What can hang from each mark:
suken: mibe
nezeg: suken
sefus: kabok
lafez: gebag
nugil: mibe
kabok: gebag mibe sefus
dusof: nugil
mibe: nugil rodes suken tutuk
rodes: lafez
gebag: kabok reru

Every row comes from one small tree of marks. The marks that hang from a mark follow it in brackets, in alphabetical order. Every link used is in the known rows. Which tree was each row made from?
Known rows:
rodes{lafez{gebag}}: [ -5  -3   4   1  -9   6  -1   4  -4  -4  -1  -8  -3   2  14   3 -13  15
  -2  14  -5  -7 -10   5  11  -3  -1  -8  -4   5  10   8   2   4   2  -3
  -1   3  -3  -7  -1  -4   0  -1 -20  22  -4   2 -13]
nezeg{suken{mibe{rodes tutuk}}}: [  1  -2   1   1  -3  -6 -22  -3  -4   0 -11  -8  -3  18   9   0   2  19
   5  11  -1  10  -9   3  -5  -7   5   7  -6   4   5  -3   2  -1  -7   4
 -14  -1   3   1   1   3  16  -5 -15   9   0  -8 -10]
gebag{kabok{mibe}}: [ -4   0   7   7  -1   1 -12   1 -14  -5  -7  -9  -1   4   3   5  -3  11
  -5  18  -6  -5  -2  11  10  -3  -1   7   1   3   6   0   1  -8  -1   8
   8   0 -11  -4   4   1  10  -4 -15  20  -8  -5  -8]
gebag{kabok}: [  2   1  10   5  -4   4 -12   4 -14  -5  -6  -8  -4   9   2   3  -5  20
  -3  19  -9 -10  -2   7  12  -4  -2   0   3   5   3  -1   3  -2   2   7
   3   1  -7  -4   5  -2   5   1 -11  19 -10  -3 -12]
nezeg{suken{mibe{nugil rodes{lafez}}}}: [ -1 -10   0  12  -5   0 -16  -2  -2  -1  -7  -8  -2  13  11  -1   3  20
   1  14  -3   7  -9   4  -5  -2   4   0  -8   6   7  -3  -1   4  -8  -3
 -11   6   7  -4  -7   6  18  -3 -19   4  -2  -3  -3]
nugil{mibe{rodes tutuk}}: [ -4   5   3   6  -3  -4  -5   3  -5   3  -6  -7  -3  12   9   1  -1   9
   4  13  -5   4 -10   7  -1  -7   4   9  -5   2   7   4  -2  -9  -6   3
 -15   0  -9   8   0  -2  13   2 -13  12   8 -10 -12]
suken{mibe{rodes{lafez}}}: [ -1   3   3   7  -8  -3  -4  -3  -7   2  -9  -8  -5   2   6   6  -8  19
   3  18  -4   3  -4   9  -3  -4   1  -3  -6   3   8   3  -4   5  -5  -6
  -5   1  -2  -1  -8   3  12  -9 -20   6  -8  -4 -13]
nugil{mibe{rodes{lafez{gebag}} tutuk}}: [ -8   3  -1   1  -6  -1  -1   8  -1  -1  -1  -5  -5   7  13   7  -8   7
   0  12  -3   0 -11   8   0  -7  -3   3  -7   2  10   4  -2  -4  -8  -9
 -13   0  -5   7  -3  -3  11   3 -16  13  16  -7 -14]
lafez{gebag{kabok{mibe{suken}} reru}}: [ -6  -5   8   6  -7   1 -13   8  -7  -6   1  -8  -4   5   1   4  -1   5
 -13  10  -5  -2  -7   2  -2   1  -3   6   3   4   6   4   0 -16  -3  10
   4   2  -7  -1   6  -6   0 -11 -15  29  -1  -3  -5]
dusof{nugil{mibe{rodes suken tutuk}}}: [-11   5   4   1  -2 -10  -4   7  -3  -3  -6 -10  -2   9   9  -5   4   8
   1  13  -4   2 -12  -1  -2  -7  14   7 -10   2   3  12  -4 -13  -5   9
 -18  -3  -8   6   8  -9  13   3  -9   9  13 -10  -7]
nezeg{suken{mibe{nugil rodes tutuk}}}: [  0  -6  -1   9  -3  -4 -20  -2  -1   3  -8  -6  -5  17  10  -5   6  18
   3  12   0   7  -9   6 -10  -5   4   6  -5   4   4  -5  -1  -3 -10   4
 -19   4   4  -1  -3   6  21  -5 -15   7   4  -9  -5]
nugil{mibe{rodes suken tutuk}}: [-10   2   6   3  -2  -1  -7   4  -6  -2  -6  -7  -2  12   9  -1   6   9
  -3   8  -3   7 -17   5  -8  -7   3  11  -8   4   8   8  -3 -15 -10   4
 -19  -4 -10   8   4  -7  12   2 -12  15  14 -10  -8]
suken{mibe}: [  1   1   5   8  -2   2  -9  -9 -10   3 -11  -8  -3   6   5   1  -9  24
   2  17  -4   2  -3   4   3  -6   7   0   0   1   5   2   2   0   0   2
  -3   3  -3  -3  -1   2   8  -1 -19  13 -27  -2  -9]
dusof{nugil{mibe{suken}}}: [ -8   1   9   4  -1  -1  -1   3  -8  -2  -3 -13   0  10   8  -7  -2  13
  -3  13 -11  -1  -9  -4   5  -5  16   3  -7   5   2  11  -1  -8  -3  11
 -11   1  -9   3  10 -10   7  12 -15  14 -11  -1  -4]
nezeg{suken{mibe{tutuk}}}: [  3  -2   3   1   0   2 -16  -7  -9  -2 -12  -9  -4  20  10  -5   0  24
   2  12  -2   9  -7   2  -2  -6   5   6  -1   2   5  -4   9  -3  -7   3
 -11  -1   2  -2   1   1  10   0 -14  12 -10  -3 -10]
mibe{rodes{lafez{gebag}} tutuk}: [ -3   2  -2  -3 -11  -5  -3  10   3  -3  -3  -4  -5   3  14   5  -6  10
   1  12   0  -3 -11   9   1  -6  -4  -4  -7   0  10   4  -2   0  -2  -5
 -11  -2  -2  -1  -3  -2   9 -11 -15  15  24  -7 -15]
nugil{mibe}: [ -3   0   7   9   1   3  -5  -3 -12   3  -5 -11  -3  13   8   0  -5  12
  -1  16  -8  -1  -5   4   5  -7   7   4  -4   3   4   8   1  -4  -5   5
  -6   4  -7   5   3  -2   7  12 -19  19 -17  -2  -8]
suken{mibe{nugil rodes{lafez} tutuk}}: [ -4   3  -2   8  -8  -2  -5  -1   0   4  -9  -3 -11   2  12  -1   0  18
   1  15   5   1  -3  12  -7  -6   0   1  -3  -2   7   1  -1   0  -9 -12
 -13   3  -3  -1  -9   3  21 -12 -16   2  13  -8  -8]
rodes{lafez{gebag{kabok{mibe} reru}}}: [ -2   0   3   4 -13   4  -3   8  -6  -4  -1  -9  -6   0   5   9  -6   7
 -10  18  -5  -6  -3   6   2   1  -7  -2   3   3   9   5   5  -5  -1  -4
  11   2  -4  -4   0  -4  -2 -10 -19  26   3  -1 -12]
gebag{kabok reru}: [  7   1  12  10 -11   3  -9   4 -17  -7  -5 -11  -8  10  -4   3   2  18
  -5  19  -7 -10   0   1   1   1  -4  -3   7   2   2   2   4  -5  -1   9
   3   0  -5  -1   2  -2   0  -7  -7  26 -13  -5 -10]
sefus{kabok{gebag{reru} mibe{tutuk}}}: [ -7   6   6  11   6  -7  -7  -2  -8 -10  -8 -18  -1   1  11   6   3   9
  -2  18   0  -6  -4   7  -4  -5   1   8   6   4   7   6  -2 -15  -4   1
  -2  -4 -17   4   3  -1  10 -16 -11  22   2  -6  -6]
sefus{kabok{gebag{reru} mibe}}: [ -6   3   7  15   7  -7  -5  -3  -9 -11  -5 -20   0   1   6  10   0   8
  -3  17  -3  -6  -2   5  -3  -3   6   5   6   5   6   8  -3  -9  -2   3
   2  -1 -16   1   1   1   9 -12 -15  22 -12  -4  -2]
lafez{gebag}: [ -4  -5   3   4  -4   1  -7   3  -1  -3   0  -7  -2   4   9   3 -12  14
   0  10  -7  -6  -7   5  10  -5   3  -4  -2   2   5   7   0   0   5   9
  -4   6  -6  -8   2  -1   2   1 -18  26 -13  -2  -9]
sefus{kabok}: [  0   2  10   5   1   1  -5  -1 -14  -6  -5 -15   1   0   8   2  -9  18
   2  16  -4  -9  -4   3   7  -5   6  -4   3   4   3   2   2   0  -2   5
  -5   2 -12  -3   3   1  11  -3  -8  20 -11  -2  -9]
gebag{kabok{sefus} reru}: [  7  -1   8   8  -4  -3  -8  -2 -11  -9  -7 -13 -14   8   0   5  -2  13
  -5  30  -8 -13  -4   2   2  -2  -5  -2   8   4  -1  -1   5  -7  -2   7
   3   1  -1  -3   0  -6  -5  -8  -8  27 -10  -7  -7]
nezeg{suken{mibe}}: [  3  -8   4   5  -1   2 -18  -7 -12  -3 -10 -10  -2  17   8  -2  -3  24
   3  13  -6   8  -6   0  -2  -5   9   3  -1   7   5  -2   5   2  -4   7
  -7   3   5  -4   2   3  10   4 -19  14 -24   0  -7]
dusof{nugil{mibe{rodes{lafez} tutuk}}}: [ -6   9   4   2  -7  -9   3   6  -2  -1  -5 -12  -6   8  11  -2  -6   9
   4  22  -5  -2  -8   3   4  -6  10   0  -9   2   6   7  -1  -3  -4  -1
 -12  -2  -5   6   2  -6  12   6 -13   6  13  -7 -13]
rodes{lafez}: [  0   0   9   4  -8   8   0   0  -9  -3  -8 -12  -6   5  12   0  -6  18
   1  15  -5  -7  -7   7   9  -4   0  -5  -2   5  10   6   4   3  -1  -3
  -4   1  -2  -4  -2  -4   4  -1 -20  17  -6   1 -10]

Write each row's tree:
[  1   1   9  11   4  -5  -4  -1 -12 -13  -4 -21   0   6   4   8  -2  18
  -1  19  -5 -10  -3  -1  -1  -1   4  -4   6   6   5   8  -3   0  -1   5
  -2  -2 -12   1   2  -1   4  -8 -12  21 -12  -3  -7]
sefus{kabok{gebag{reru}}}
[ -2   1   0  12  -4   2  -5  -6  -6   5  -8  -3 -10   6  11 -10  -2  19
   1  15   1   2  -3   7  -1  -8   5   6   2  -4   4  -1   3  -6  -6  -3
 -16   6  -5  -2  -2   1  15  -8 -13   8  -3  -5  -3]
suken{mibe{nugil tutuk}}
[  0  -3   4  15   7  -9  -4  -4  -4 -10  -8 -18  -9  11   8   8   1  14
   0  26  -7  -8  -8   3  -4  -5   3  -2   4   7   3   8   0  -5   6   7
  -5   1  -4  -3  -2  -4  -6  -8 -19  25 -16  -5   0]
kabok{gebag{reru} sefus}
[-11   0   5  11  11  -5  -9  -3  -8 -12  -5 -16   4   0  10   8  -5  11
  -4  19  -5  -7  -3  11   5  -6   6   7   3   7   7   7  -3  -8   0   2
   1   0 -16  -1   1   5  15  -8 -18  16 -10  -4  -2]
sefus{kabok{gebag mibe}}
[  2  -2   5   4 -17   6   1   5  -5  -3   0 -11  -7   4   8   5  -8  14
  -2  13  -3  -4  -9   1   3   2  -1 -11   1   1   9   8   4   1   2  -2
   0   1   0  -5  -2  -5  -4  -5 -19  26  -5   3 -11]
rodes{lafez{gebag{reru}}}
[  2  -2   5  12  -2  -4  -9  -2 -11  -5  -7 -14 -10   6   2   7   2   5
  -6  29  -4  -7  -3   4  -2  -3  -5   7   7   3   2   0   7 -14   0   6
   6   3  -5  -2   2  -2  -1 -13 -11  26  -6  -5  -2]
gebag{kabok{mibe sefus} reru}
[ -8   2   4  15   5 -14  -9   1  -6 -11  -5 -19   3  -1   4  13   1   5
  -1  19  -4  -5  -3   8  -8  -2   3   6   0   7   7   7  -8  -9  -3   3
  -1  -1 -15   4  -1   5  15 -16 -15  17   0  -8  -3]
sefus{kabok{gebag{reru} mibe{rodes}}}
[ -2   8   0   2  -9  -2  -6  -1  -7   2 -11  -4  -7   2   8   0  -5  20
   4  19   0   3  -4   9  -4  -6  -3  -1  -5  -1   8   0   0   1  -7 -10
 -10  -1  -1   1  -7   2  14 -14 -16   5   7  -6 -15]
suken{mibe{rodes{lafez} tutuk}}
[-10   0  -3   7   6  -6  -6  -6  -1  -1 -13 -10  -9   5  16  -1  -2   4
   3  23   2   0  -9  11  -1  -9   1  13  -2   0   4   0   5 -17   1   2
  -7   2  -8  -2   2  -4   9  -7 -17  23   8  -8  -3]
kabok{mibe{tutuk} sefus}
[ -4   6   7   5  -4  -6   1   0  -6   2  -7 -11  -5  10  11  -7  -6  11
   3  18  -5  -6  -6   1   7  -9  13   4  -1  -1   4   6   2  -8   1   5
 -13  -2  -8   3   8  -7  10  11 -11  13  -3  -5 -11]
dusof{nugil{mibe{tutuk}}}
[  1   4   9  10 -14  -3 -10   6 -10  -5  -7 -12  -7   1  -2  10   5   5
  -6  22  -6  -5  -2   9  -4   5  -7   3   1   4   5   1  -2  -8  -5   0
   8  -3  -5   1   0   1   7 -17 -14  17   6  -8 -12]
gebag{kabok{mibe{rodes{lafez}}} reru}
[  0  -3   2   0  -4   5  -3   4  -3  -5  -1  -6  -7   3  11   7 -16  13
  -8  24  -6 -13  -6   6  12  -5  -6  -5   2   5   9  -1   4   2   2 -10
   5   3  -1 -10  -3  -6  -2   0 -15  20   1  -2 -10]
rodes{lafez{gebag{kabok{sefus}}}}
[-12  -7   5  17   8  -9  -8  -4  -2 -11  -6 -17  -5   8   9   7   9   4
  -8  20  -4   2 -13   3 -13  -4   5  10  -1   9   8  13  -3 -20   1   5
  -7  -1  -7  -2  -1  -8  -1 -13 -21  27  -3  -4   6]
kabok{gebag{reru} mibe{suken} sefus}
[ -9  -2  -4   6 -10  -1  -3  11   9  -1   1  -2 -10   3  17   1  -1   6
   0   9   2  -5 -12  14   1  -5  -5  -1  -7   0  11   1  -3  -2  -5  -7
 -18   2  -3  -3  -4   1  16 -10 -14  11  30  -9  -7]
mibe{nugil rodes{lafez{gebag}} tutuk}
[  1  -1   9  12  -8   1 -11   3 -16  -6  -7 -13  -5   6  -1   6   3   7
  -7  21  -6  -5   0   6  -1   1  -3   5   7   3   5   2   2 -12  -1   9
   8  -1  -9  -1   6  -1   2 -11 -15  24  -9  -4  -9]
gebag{kabok{mibe} reru}
[-10  -2   2   5 -10   3  -7  10   3  -4  -5  -4  -6   6  17  -6  12   8
  -3   6   3  -1 -17   9  -8  -3  -3   7 -12   4  11   5  -5 -13 -12  -4
 -23  -1  -4  -2  -3  -5  16 -13 -13  10  36  -9  -4]
mibe{nugil rodes{lafez} suken tutuk}
[ -6   0   8   0  -8   4  -7   5  -5  -6  -5  -8   0   3  10   1   5  14
  -2   7  -5   0 -16   4  -2  -1   1   1 -12   6  10   9  -6  -4  -6   0
 -14  -3  -4  -1  -3  -4   8 -11 -17  12  11  -6  -6]
mibe{rodes{lafez} suken}
[  2  -1   7   0  -9   7  -4   7  -7  -7   2  -7  -3   3  11   8 -15  16
  -7  18  -9 -11  -6   7  13  -4  -6  -5   3   3  11   2   2   4   2  -6
   6   1  -3  -7   0  -4   1  -2 -15  19   0  -1 -13]
rodes{lafez{gebag{kabok}}}
[ -9  -7   6  10  -7   4  -9  10   1  -4  -2  -6  -4   3  13  -4   9  10
  -5   7  -1  -3 -16   7  -5  -2   1   3 -12   8   8   8  -8  -4  -8  -1
 -18   4  -3  -4  -4  -1  14 -10 -17  10  19  -6   2]
mibe{nugil rodes{lafez} suken}
[ -7   2   5   8  -2 -14   0   3  -5  -1  -3 -12  -3   7   6   0  -4  10
   5  18 -10  -3  -4   3   6  -5  16   1 -10   3   2   9  -7   0   1  11
 -12   2  -9   4   5  -4  11  10 -13  10  -9  -5  -8]
dusof{nugil{mibe{rodes}}}
[-14  -7   5  23   3  -1 -10   1  -3  -8  -3 -14  -4   7   9   1  16   3
  -9   8   0   2 -11   6 -12   1   8  13   0   6   8  15  -6 -19  -3   8
 -10   2 -10  -1   0  -6   9 -13 -25  22   0  -3   7]
kabok{gebag{reru} mibe{nugil suken}}
[-11  -6  -2  15  16 -11  -8  -6   0  -7  -9 -13  -3   6  12  10  -2   6
  -2  24  -7  -2  -8  12   4 -11   7   8  -3   7   7  10  -1 -10   7   4
  -2   5 -10  -6  -1   0   5  -7 -25  20 -12  -5   3]
kabok{gebag mibe sefus}
[ -7   5   6  -1  -6   3  -2   7  -5  -3  -6  -6  -1  11  13  -1   3   8
  -5  12  -2   5 -16   4  -8  -6  -1  10 -10   6  10   7  -1 -10 -13  -8
 -18  -5  -6   9  -1  -7  11   1 -14  10  23  -8  -9]
nugil{mibe{rodes{lafez} suken tutuk}}
